Known rows, with every step that occurs:
nota, fava, zelaba, mivar: [ 42 -12 -10 -14   5 -20  56  -4  -2 -40 -31  10   8   7 -17   5  55   5
  45 -14 -23 -52   1 -45]
modav, tezafu, zelaba: [-48   4  11 -39  40  41  31  -4   2 -33  -5  -4   4 -12 -15 -10   5  13
   0  -8   9  -2   3  -9]
tezafu, modav, mivar: [-50  19  20  -6  46  -5  13  14  -6 -23   9  12 -10  31  23  10  40 -36
   2 -19   3  -2  16 -26]
mivar, nota, tezafu, modav: [ 38  35  18 -24   9 -35  -3  27 -17  -9  28  47   2  45   3   5 -33  23
 -24   2 -38 -10  23 -60]
gedon, nota: [ 39   1   0  10  -8 -20   8   8   2   2  -4  11  15  40  15  23   9  15
   7  14  -5   1 -16  -2]
nota, mivar, zelaba: [ 13 -11  41   7  -5   5   7 -14  32   2 -47  16  -6  10   3  -9  38  22
   1  -6  30   7  10 -25]
modav, fava, zelaba, mivar: [-32 -28  35 -21  51  39  50   7 -28 -37 -25 -12  25 -16  -8  -2  51  16
  47 -20  -3 -51   4 -28]
nota, tezafu, zelaba, mivar: [  6  13 -13 -40  10 -33  31 -13 -89 -44 -46  30  14   6 -20  -1  33  59
   5 -13   5 -12   8 -57]
nota, tezafu, modav: [ 18  34   2   1  15 -27  -6  20 -34 -24  23  29  -7  24  -8   3  -8  19
 -16  -9   7  -6  20 -52]
tezafu, modav, fava, zelaba, mivar: [-52   4  38 -26  80  38  59  25 -31 -53   7   3  23 -13  -2  -2  30   3
  35 -30 -12 -58  24 -55]
nota, tezafu, modav, mivar, zelaba: [-16  10  71  -9  34 -24   0   8 -22 -23 -37  18 -17  54  11  -1  30  10
   0 -19  38  -1  33 -56]
modav, tezafu, zelaba, mivar, nota: [-39  -3  19 -72  49  25  42   6 -22 -24 -27  19  30  -4   4  -3  10  16
  12  -4 -48 -16   6 -34]
mivar, nota, tezafu: [ 56   3  14 -18 -20 -36 -13  10 -16   6  -1  34   4  44  -3   5 -12  33
 -10  13 -30  -5   4 -32]
fava, zelaba, mivar, nota, gedon: [ 38  -5  25 -18  28   5  45   0 -48 -18 -28  47  20  -1   2   9  -5  54
  38  14 -44 -61   6 -45]
gedon, nota, mivar, zelaba: [ 51  -7  40  16 -13 -14  13  -7  34   4 -50  28   9  50  17  12  46  35
   6   8  26   8  -6 -27]
zelaba, mivar, nota: [ 11  -7   6 -34   9 -16  11   8 -24   8 -21  21  25   8  18   6   5   3
  13   7 -57 -14   2 -26]
tezafu, modav: [-19  32   6  -5  28   2  10  18  -2 -14  29  14  -2   2   8  -1 -21 -12
 -12 -10  -8  -4  19 -28]
fava, zelaba, mivar, nota, tezafu, modav: [ 36  16  39 -38  36 -35  46  24 -50 -41   4  49  16  29  -2   2 -18  31
  21  -2 -59 -59  34 -85]
zelaba, mivar, nota, fava: [ 52   4 -25 -29 -12 -33  19   7   8   1 -26  30  21  30   6  16  45  -4
  15  -3 -61 -16  -7 -44]
mivar, nota: [ 21   2  17 -22  -3  -6   2   8  19  17   7  20   8  20  13   3 -24   2
  -9  10 -45  -3   2  -7]
fava, zelaba, mivar, nota: [ 19 -17  39 -37  22  -8  50   4 -14 -15 -19  19  24   4   7  -2  -9  12
  34   5 -63 -53  14 -36]
nota, mivar: [ 14   3 -13  15 -11  -3   7  -4  14  -6 -10  25  -4   8  -2   4  61   6
   0  -4   9   1  -7 -16]

Rows:
[ -9  10   6 -67  19 -10  48  -6 -34 -17 -33  33  26   5   8   0  -3  31
   1  -6 -53 -12  11 -41]  tezafu, zelaba, mivar, nota
[-32  11 -11 -44  23  -5  45 -15 -55 -32 -40  14  16 -17  -3  -2  21  29
   8 -17  -9 -10   9 -32]  tezafu, zelaba, mivar
[ 15  12  60 -33  47  15  37  37  -2 -39  33  34  10  43  -9   1 -12  36
   3 -17 -30 -51  29 -68]  mivar, nota, tezafu, modav, fava, zelaba
[ 57  35   1  11   5 -47   1  28 -34 -21  21  40   6  66   5  24   0  34
  -9   6   1  -6   5 -56]  gedon, nota, tezafu, modav
[ 25  21  15   9  23 -51   5  22 -38 -29   0  38   1  93  20  37  61  10
   4  -3  11  -5   1 -53]  gedon, nota, tezafu, modav, mivar
[  6   5 -12 -70  28   6  50   5  10 -32 -31  25  24  18  -8   6  50   9
  15 -13 -50 -18  -3 -51]  modav, tezafu, zelaba, mivar, nota, fava
[-59  -2   3 -51  52  30  40  -4 -42 -41 -32  -1  22 -26 -10  -6  34  15
  19 -14  -2 -11   1 -27]  modav, tezafu, zelaba, mivar
[ 91  -4  -1  12 -16 -29  51   3  44 -27  -8  17   9  59  -8  21  36  19
  29   2 -17 -41 -13 -28]  gedon, nota, fava, zelaba
[-19  12   5 -51  53  38  36   3 -57 -26 -35  45  25  -9  -2   7  13  56
  16   5 -29 -24  -2 -45]  modav, tezafu, zelaba, mivar, nota, gedon
[ 62   7 -15 -19 -25 -24   9  10  51   9   2  27   5  44   0  12  15  -3
  -3   1 -47  -5  -6 -25]  mivar, nota, fava
[ 39  14   4  -1  -1   7  -2   6 -14  14  -2  46   4  16   7  13 -20  43
  -4  21 -25 -11  -4 -19]  mivar, nota, gedon
[ 73  -6  16 -23 -13 -16  48   5  64 -16   3  25   4  40 -10   3   2   6
  18   0 -56 -45   7 -32]  mivar, nota, fava, zelaba
[-31   5  54 -50  74  32  60  33 -11 -37  13  21  30   8  12   0   6   6
  27 -21 -58 -60  27 -63]  tezafu, modav, fava, zelaba, mivar, nota
[-12 -27  51 -44  47  32  52  14  -9 -23 -17   8  34   5   5   0  26  17
  40 -12 -50 -54   7 -34]  modav, fava, zelaba, mivar, nota
[  6   6  27 -53   9 -33  27  -5 -30 -28 -34  43  -1  67   3  10  41  38
  -8  -7 -18  -2  12 -42]  modav, mivar, nota, tezafu, zelaba
[-22 -22  42  -9  36  50  39   8  14 -31   4 -14  10  -1 -13  -6  23  15
  27 -16  10 -41   6  -9]  modav, fava, zelaba
[ 33  18 -25 -61  -2 -28  54  -6  -4 -25 -38  40  20  26  -4  10  36  26
   5 -16 -57 -13   2 -56]  tezafu, zelaba, mivar, nota, fava
[ 52  -5  -2   1  -7 -10  47  -3  42 -31  -4   7  -6  18 -23   1  25   2
  25 -11  -9 -41   4 -27]  nota, fava, zelaba
[ 35  13  44   2  42   2  42  34 -21 -53  23  28  16  63  -8  19  22  47
  16 -11   9 -48  10 -63]  gedon, nota, tezafu, modav, fava, zelaba
[ 47  -3   3 -30  -6 -44  -4  11 -58  -1 -29  35  21  30   2  10  17  32
   9   9 -42 -17   0 -51]  zelaba, mivar, nota, tezafu
